What can hang from each mark:
j620: j240 j308
j662: j308 j861
j240: j640
j308: j240
j760: j208 j662 j950
j950: j464
j861: j662
j401: j562
j464: j208 j401 j760
j208: j401
j640: j240

Every row comes from one small tree of marks. The marks that hang from a mark follow it in brackets, in the order of their numbers. Every link used is in the known rows. Which tree was each row made from?
Known rows:
j240[j640]: [ 16.8  13.1  -4.0  24.4  22.5   0.2 -15.9  -1.8  -5.2  -7.5  -5.8  16.7
 -13.7  22.1 -12.5   3.1  18.0  -4.0  -3.0  13.7  12.0  11.8   6.8  -5.7
  13.7  17.7]
j662[j308[j240]]: [ 25.2   0.5  17.9  29.2  -3.7 -28.1  18.5 -19.3   7.3 -33.5  -0.1  39.1
  -5.9  -0.4 -14.1 -10.0 -18.4 -21.7 -12.8   1.2   8.8  19.5  12.1 -14.9
   2.3  21.7]
j464[j208 j401[j562] j760[j662]]: [ 20.4   0.7   7.1  13.7 -18.3  -4.7   9.2   4.9 -30.4 -11.3 -48.8  -8.4
 -22.4  37.0  -7.5  41.8  28.0   3.7  19.6   9.2  42.3 -23.1 -33.2   1.6
 -35.9  18.1]
j662[j308]: [ 22.1  -4.3  10.3  22.8  -3.5 -26.1  12.8 -13.1  -1.4 -25.4  -5.6  21.2
   4.6   3.6  -3.9   9.8 -14.9 -15.6  -2.3  -0.2   1.8  15.2  11.3 -15.5
   2.3   8.1]
j760[j208 j662]: [ 29.1  25.9  -1.5  16.3  -3.3 -18.5  42.3  29.6  -5.8 -37.6  10.7 -20.4
  18.1  46.5   2.4   7.2   6.1 -19.3 -12.9   1.0  39.2  11.9  -2.2  -8.9
 -15.7 -16.2]
j662[j308[j240] j861]: [ 31.5   9.6  15.4  28.3   3.7 -26.8   8.6 -30.1 -12.6 -24.8 -11.4  42.5
  -5.3   0.9 -23.6   6.7 -26.0 -36.2  -8.8  16.6   7.9  15.8  18.4 -29.9
   6.4  32.0]
j640[j240]: [ 22.4  12.9   6.0  14.7  10.3  -5.8  12.3  -1.3 -21.6 -15.3  10.6  21.2
  -7.4  12.0  -6.0 -12.6   3.1 -23.3  -4.5   2.0   4.4 -12.7   4.2  -0.6
   5.7  12.7]
j464[j208[j401] j760[j662]]: [ 17.5  20.4   0.3  12.6  -3.6  -8.7  -1.1   3.1 -24.4  -7.5 -34.0 -13.1
 -25.3  49.4 -15.3  23.3   7.3 -11.8  16.4   5.5  29.8 -20.4 -20.4   8.9
 -15.2  18.6]
j950[j464[j401[j562] j760]]: [ 19.8  -5.4 -15.8   8.3 -12.2   6.8  -3.0  -5.6 -23.9  -2.4 -17.7  13.4
 -22.4   2.2 -11.8   5.7  12.7   2.1   5.5  -0.4  27.8 -21.5 -29.1  -4.1
   0.7  26.8]
j620[j240]: [ 14.9  18.1  12.6   5.8 -15.8  -5.9   5.8  14.3  -7.4 -14.1   4.6  22.1
  10.1  15.2  15.4  -2.5  -7.0  -8.8  -0.1   5.7  -1.0  -0.2  -6.7   1.0
   3.2  14.4]
j208[j401]: [  3.1   8.2 -10.8   6.2  11.4  -7.4   9.5  10.3  -9.6   8.9  -1.4   6.1
 -15.6  18.9  -3.2   5.0 -12.2  -5.4 -14.7  -1.7  -4.0 -15.1 -17.8  13.7
  -2.1   1.2]
j760[j208 j950]: [ 13.5  30.5   7.0   9.0   8.1 -22.7  21.2  30.5   3.7 -36.1  13.0 -18.8
  24.4  47.7  14.1  -1.7   1.3 -28.8 -14.8  -4.3  33.1 -14.1   1.4 -11.5
  10.8  -0.3]
j620[j240[j640] j308]: [ 35.9  27.6   2.1   7.1  -6.3   0.8 -24.8  12.3  -5.7 -22.6   1.9  35.0
  11.1  10.8   5.7  12.9  -3.5  -6.6   2.5   5.8 -22.0  10.2   2.0   6.2
   0.7  21.6]
j308[j240[j640]]: [ 19.8  16.7   9.7  31.0  14.0  -4.9  -2.2  -9.3   6.5 -18.0   3.4  37.4
 -23.7  15.0 -21.0 -24.8   7.9 -15.7 -20.0  12.7  19.4  15.4   6.3  -4.7
   9.2  32.4]
j464[j401 j760]: [ 14.4  -4.0   5.3  11.9  -8.2   1.1  -8.7  -0.9 -29.3   7.7 -21.4  -1.6
 -26.0  15.3   5.8  33.1  12.0  -0.3   3.2  18.7  26.6 -25.9 -18.9   4.0
 -10.8  30.3]
j464[j208[j401] j760[j662[j861]]]: [ 20.4  25.0  -2.3  12.7   1.3  -8.5  -5.7  -1.8 -34.0  -2.9 -39.0 -11.1
 -25.0  50.1 -19.7  31.2   3.5 -18.6  18.1  13.8  29.6 -21.5 -16.8   0.4
 -12.8  23.3]
j950[j464[j208 j401]]: [ 22.9   6.5  -3.5  16.5 -17.9  -8.7   3.2   9.0 -25.6 -10.7 -16.9  10.4
 -16.7  14.8 -21.5  -8.6  16.7   0.0  21.7   7.2  20.3 -16.5  -8.0  -7.6
   9.4  20.8]
j662[j308 j861]: [ 28.4   5.6   6.9  23.1   4.7 -25.2   3.2 -22.9 -21.2 -17.5 -16.5  26.4
   5.0   5.0 -13.8  26.0 -22.6 -29.0   2.3  15.0   2.0  12.1  18.4 -31.9
   7.4  20.1]
j760[j208 j662[j308[j240] j861] j950]: [ 40.7  44.8   4.6  19.2   5.5 -34.9  40.4  21.2  -7.8 -62.2   7.5  -7.1
  27.7  49.3 -14.7   7.0 -17.3 -49.2 -10.5   1.8  48.7   6.3  11.7 -31.2
   0.1   5.8]
j760[j208]: [ 15.1  14.3   7.8  15.8   5.3 -19.5  26.8  16.2   3.4 -23.2   7.0  -6.2
   8.6  33.4  10.2   0.9   6.3 -14.9 -15.0   4.2  24.0   1.4  -1.0  -6.3
  -3.0  -5.7]
j464[j208 j401[j562] j760[j662 j950]]: [ 19.2  12.0   5.9   8.4 -15.8  -7.9   5.5  16.3 -29.3 -20.7 -44.8 -17.0
 -10.9  46.9  -5.7  39.3  24.2  -5.4  18.8   3.1  48.5 -33.3 -31.2  -1.7
 -26.6  21.4]
j464[j208 j401[j562] j760[j662[j308]]]: [ 25.7  -4.6  10.2  16.6 -17.8 -14.0  12.5  -3.0 -27.3 -21.2 -52.1  -0.8
 -22.3  30.4 -11.5  44.9  21.5   2.1  23.1   7.0  39.5 -17.0 -29.5  -2.9
 -36.2  18.4]
j950[j464[j401[j562] j760[j208 j662]]]: [ 28.0   4.1 -17.6   8.1 -13.2   2.0  15.9   7.3 -22.2 -17.7 -12.8  -0.7
 -15.1  16.4 -12.3   8.4  16.0  -2.0   4.7  -1.3  43.3 -16.7 -31.9  -5.9
  -8.5  14.1]
j620[j308]: [ 30.5  10.6  -0.8  11.5 -11.3  -7.0 -10.1   4.9  -8.6 -17.0   2.1  13.7
  18.4   9.0   4.0  17.7  -9.0 -15.2 -13.8  -3.3 -17.2   4.9   8.8  -1.7
  -5.5   8.6]
j464[j760]: [ 13.9   5.7   3.6  12.2  -1.7   0.6 -13.8 -12.4 -15.2  -1.9 -13.1   0.6
 -11.9  22.0   4.1  17.5   3.7 -14.1  -4.6   8.1  21.3 -11.0  -8.1  -2.3
   0.7  27.6]
j861[j662[j308]]: [ 27.0  -3.5   6.9  20.6   8.5 -15.6   7.6   4.8   5.1 -23.7  -4.0  -6.2
   3.1  21.4  -5.2   2.6 -14.1 -17.9  17.6   0.1  11.6  17.3   9.4 -20.5
   5.6   6.7]

Write each row's tree:
[ 33.2  13.0  11.0  33.4  16.5 -22.7  -0.9 -32.5 -11.3 -24.5 -14.3  47.9
 -14.2   2.7 -31.0   7.1 -17.6 -31.1  -5.3  21.1  10.1  20.9  20.7 -30.3
  11.5  37.5] : j662[j308[j240[j640]] j861]
[ 21.6  12.1 -16.1   8.8  -0.7  -1.0   0.1  -2.1 -13.4  -9.6  -3.8   3.4
 -19.2  18.4 -12.4  -8.1   3.5 -11.2   1.9  -1.0  28.5 -17.3 -19.3  -2.7
  12.6  21.1] : j950[j464[j760[j208[j401]]]]
[ 23.3  15.9  -2.7   6.2 -10.9  -1.5  -1.3  19.2 -35.1 -10.6 -15.5 -20.0
  -8.1  34.3   0.3  35.6  10.0 -13.4   4.8  10.8  43.1 -29.3 -17.5  -1.9
 -10.0  26.8] : j464[j401 j760[j662 j950]]
[ 26.0  28.6  -4.8   8.0  -1.6  -0.4 -10.1   2.4 -30.0 -16.3 -13.4 -16.1
   6.0  40.9  -4.8  27.4  -2.8 -33.9  -1.1   7.9  38.1 -15.6  -3.6 -15.6
   4.4  28.8] : j464[j760[j662[j861] j950]]
[ 27.1   3.1  14.6  33.4   8.1 -24.1   8.1 -21.8   7.6 -32.9  -4.3  43.7
 -15.0   1.7 -20.9  -9.2 -10.2 -18.4  -8.7   6.1  11.1  24.4  13.8 -14.9
   5.9  26.2] : j662[j308[j240[j640]]]
[ 27.7  25.5  12.8  16.9 -11.2 -20.5  -4.3   0.1 -19.6 -37.1 -31.5 -13.6
  -0.7  51.7 -12.6  21.6   5.5 -27.8  23.2   2.5  40.3 -12.4   0.7 -13.2
  -1.8  27.1] : j464[j208 j760[j662[j308] j950]]
[ 18.7  23.1  -3.0   9.9 -10.9 -11.1  -1.1  22.9 -19.4 -21.7  -6.8  -3.1
   5.4  30.5 -11.6  -8.1   6.5 -17.4  11.3  -1.9  25.6 -25.8  -1.9 -12.6
  20.9  22.1] : j760[j950[j464[j208 j401]]]
[ 28.3  17.3 -21.2   8.5  -4.1  -0.6   8.0   4.9 -17.5 -16.3  -2.6  -4.3
 -14.2  25.2 -16.2  -5.1   3.0 -13.0   2.6  -3.1  35.8 -12.0 -18.7  -3.7
   7.0  15.9] : j950[j464[j760[j208[j401] j662]]]
[ 31.6  17.5 -15.6  12.4  -9.0  -0.7   5.8   2.8 -16.9 -22.5  -1.5  -3.6
  -7.4  24.6 -14.2  -7.0   7.3 -16.3   4.7  -1.2  40.3  -5.9 -12.1 -10.9
   8.5  18.6] : j950[j464[j760[j208 j662]]]
[ 27.0  10.7   1.3   9.7 -11.7 -10.1   2.7  10.5 -32.5 -19.9 -19.1 -12.3
  -7.8  27.5  -2.7  38.5   3.3 -15.1   8.4   9.6  41.5 -23.3 -13.6  -5.8
 -10.0  26.5] : j464[j401 j760[j662[j308] j950]]
[ 26.1  26.3   8.4  12.0 -13.6 -10.7  -6.9  15.2 -47.4 -15.2 -41.5 -21.6
 -13.8  52.5 -14.0  42.7  18.0 -18.4  28.5  22.8  47.7 -37.1 -11.6 -10.4
 -11.0  35.2] : j464[j208 j401 j760[j662[j861] j950]]
[ 25.0  21.5   0.7   6.5  -5.8  -8.6  14.1  27.5 -27.2 -21.9 -10.5 -29.3
  -5.1  45.9   6.3  34.1  13.7 -14.7   2.1  10.9  54.9 -30.3 -21.5  -1.0
 -14.6  16.9] : j464[j401 j760[j208 j662 j950]]
[ 33.7  14.3  -7.1  18.4 -17.0  -8.9  -2.3  -8.9 -21.4 -26.1 -21.9   5.8
 -13.7  24.2 -27.6  -3.1   8.1 -14.3  24.1   0.6  33.2  -5.0  -5.0 -14.5
   8.6  28.1] : j950[j464[j208 j760[j662[j308]]]]
[ 34.9  39.7 -14.4   7.3  -7.5 -17.4  37.3  48.2 -15.5 -48.0  13.1 -28.6
  22.9  50.7  -8.1  -3.3   7.7 -25.1  -0.8  -6.3  55.5 -13.4  -7.5 -15.1
   4.6  -4.6] : j760[j208 j662 j950[j464[j401]]]
[ 13.7  14.2  17.2  12.2 -11.4 -11.7 -14.0  10.8 -31.2  -9.2 -38.9 -14.1
 -21.1  42.3  -2.3  30.0  21.8  -8.5  24.9  17.4  37.0 -40.9 -14.5  -0.2
  -4.8  36.7] : j464[j208 j401 j760[j950]]
[ 27.6  36.3  -7.9   8.1   9.8 -34.1  46.3  37.4  -1.5 -50.2  10.0 -22.6
  21.2  53.1  -4.3  10.5 -17.3 -31.1  -9.8 -14.1  37.2  -5.4  -7.6  -7.5
  -6.2 -15.6] : j760[j208[j401] j662[j308] j950]
[ 38.2  21.0   8.7  25.6  -4.1 -32.5  51.7  13.6   5.0 -55.7  10.1   1.8
  11.7  33.7  -9.2  -1.0  -6.3 -26.7 -14.5  -1.3  40.4  23.8   4.1 -15.1
 -15.9  -6.7] : j760[j208 j662[j308[j240]]]
[ 21.9  -1.0 -13.3   7.8  -8.5   1.4   7.5   0.6 -18.0 -10.2 -14.5   6.6
 -19.7  10.3  -8.3   5.2  16.3   0.4   3.3  -0.1  35.7 -22.0 -31.6  -4.1
  -2.3  20.2] : j950[j464[j401[j562] j760[j208]]]
[ 36.1  37.8 -20.8   7.0 -10.4  -5.1   8.8  28.2 -39.8 -26.2  -1.0 -12.0
  19.0  35.7 -23.0  10.1  -3.4 -31.7   6.0   3.6  37.7 -15.3   1.9 -25.9
  14.2  17.5] : j760[j662[j861] j950[j464[j401]]]
[ 12.7  25.7  -4.2   3.9   0.1  -8.9   0.7   9.6 -18.1 -17.4 -36.2 -17.4
 -11.8  57.2 -11.7  23.9   6.3 -17.6  11.4  -7.8  36.0 -29.0 -29.0   5.1
 -14.9  16.4] : j464[j208[j401[j562]] j760[j662 j950]]
[ 26.6  -5.4   0.1  11.6  -6.8 -11.8  29.5   4.9 -17.8 -24.2 -25.5  -6.5
 -13.0  23.0   3.6  44.8  13.6  -0.9  -1.5   3.3  46.9 -12.8 -35.5  -1.9
 -38.0   5.0] : j464[j401[j562] j760[j208 j662[j308]]]
[ 21.9  10.3  -8.1   3.1  -6.1   3.8   2.1   9.3 -36.4  -8.7 -29.6 -11.2
  -5.1  30.2  -2.1  47.2   9.2 -13.1  -0.5   7.0  43.2 -30.2 -30.3  -8.0
 -20.5  23.1] : j464[j401[j562] j760[j662[j861] j950]]
[ 31.7  36.4 -18.8   7.5 -12.4  -5.5  13.2  30.1 -19.7 -36.9  10.4 -14.6
  24.9  37.4 -16.0  -9.1  -3.2 -28.4  -0.6 -12.2  35.8  -5.6   2.7 -18.1
  16.3   8.2] : j760[j662 j950[j464]]
[ 26.8  19.4  -0.1  11.3  -5.4  -9.7  -1.5  -1.0 -17.3 -29.1 -10.3 -10.1
   6.1  34.0  -2.6  23.0  -7.1 -28.8   1.5  -2.1  36.3  -6.3  -2.1 -12.4
   1.3  24.0] : j464[j760[j662[j308] j950]]
[ 21.6  19.9 -11.0   6.5   9.6  -3.8  13.9   2.1 -20.5 -10.7 -16.3 -12.7
 -10.3  40.9  -2.8  32.5  -0.5 -19.9  -9.1   5.0  39.3 -13.0 -26.8  -2.6
 -19.3   7.7] : j464[j760[j208[j401[j562]] j662[j861]]]
[ 17.9  19.6  -9.0   6.9  -7.6  -6.7  -0.3  21.5 -17.8 -18.1   3.8  -1.1
   8.8  21.8  -7.0  -8.3   0.8 -17.4   1.3  -4.2  23.3 -23.5  -3.0 -11.7
  22.0  20.9] : j760[j950[j464[j401]]]
[ 17.9  36.8 -16.0   0.8  11.6 -19.1  45.8  46.8  -0.5 -38.8   8.3 -28.3
  23.0  58.8   2.3   8.6  -4.7 -24.3 -21.6 -19.1  40.7 -13.5 -24.7   0.1
 -14.5 -22.4] : j760[j208[j401[j562]] j662 j950]
[ 43.2  38.0 -10.4  15.3 -10.1 -22.8  10.9  11.5 -29.4 -47.1 -11.6  -2.5
  22.5  38.6 -32.3   5.9 -13.0 -40.8  18.6  -2.0  34.6  -0.9  14.2 -36.5
  17.8  18.1] : j760[j662[j308 j861] j950[j464[j208]]]
[  3.1  17.3   3.3   4.0   5.3  -8.8  -9.8   0.8 -12.8  -7.6 -37.4  -7.3
 -18.7  47.2  -5.7  19.5   5.9 -14.4   9.1  -5.2  25.8 -36.8 -29.4   7.6
  -6.5  23.9] : j464[j208[j401[j562]] j760[j950]]
[ 17.5  27.6  -3.0  10.1  -7.4 -12.1  -3.6  16.4 -11.5 -26.7  -3.0  -2.7
  12.7  32.4 -12.0 -15.8   2.8 -23.9   7.5  -7.6  23.1 -18.4   4.1 -15.7
  26.3  20.6] : j760[j950[j464[j208]]]
[ 23.1  13.8 -18.5  10.1  -9.1  -0.1   0.2  -1.9 -21.6 -12.3 -25.3   3.4
 -22.7  27.6 -26.5  -2.2   8.8  -7.9  15.9  -6.8  29.5 -16.4 -25.6  -1.1
   0.5  19.6] : j950[j464[j208[j401[j562]] j760[j662]]]
[ 20.9  28.4  -4.7   7.2  -0.1 -17.6  20.8  34.6  -7.4 -34.0  10.6 -15.3
  12.8  37.1   1.3  -9.4   6.6 -20.7  -3.5  -3.7  40.5 -23.7  -7.9 -12.4
  15.6   7.1] : j760[j208 j950[j464[j401]]]
[ 19.2  -0.1  -6.6  14.6 -16.9  -6.0   8.3   6.1 -19.8 -11.5 -23.0  15.3
 -15.0  12.2 -19.1  -5.0  18.6   4.4  15.6  -0.9  20.8 -15.9 -19.2  -7.9
   0.5  15.8] : j950[j464[j208 j401[j562]]]
[ 14.8  13.8   7.3   6.9   0.6  -8.8   3.1  18.4 -21.0 -12.0 -12.9 -19.6
 -12.2  36.4  11.9  29.9  13.5 -11.6   0.5  13.3  44.7 -37.1 -21.1   0.6
  -6.0  24.5] : j464[j401 j760[j208 j950]]
[ 35.6  29.6  -3.6  19.2  12.0 -31.4  48.4  11.9 -10.3 -37.6   0.8   4.4
  -2.8  36.7 -21.1  12.0 -20.0 -31.2 -13.7   6.3  32.7  10.4  -5.7 -13.4
 -16.8  -4.2] : j760[j208[j401] j662[j308[j240] j861]]
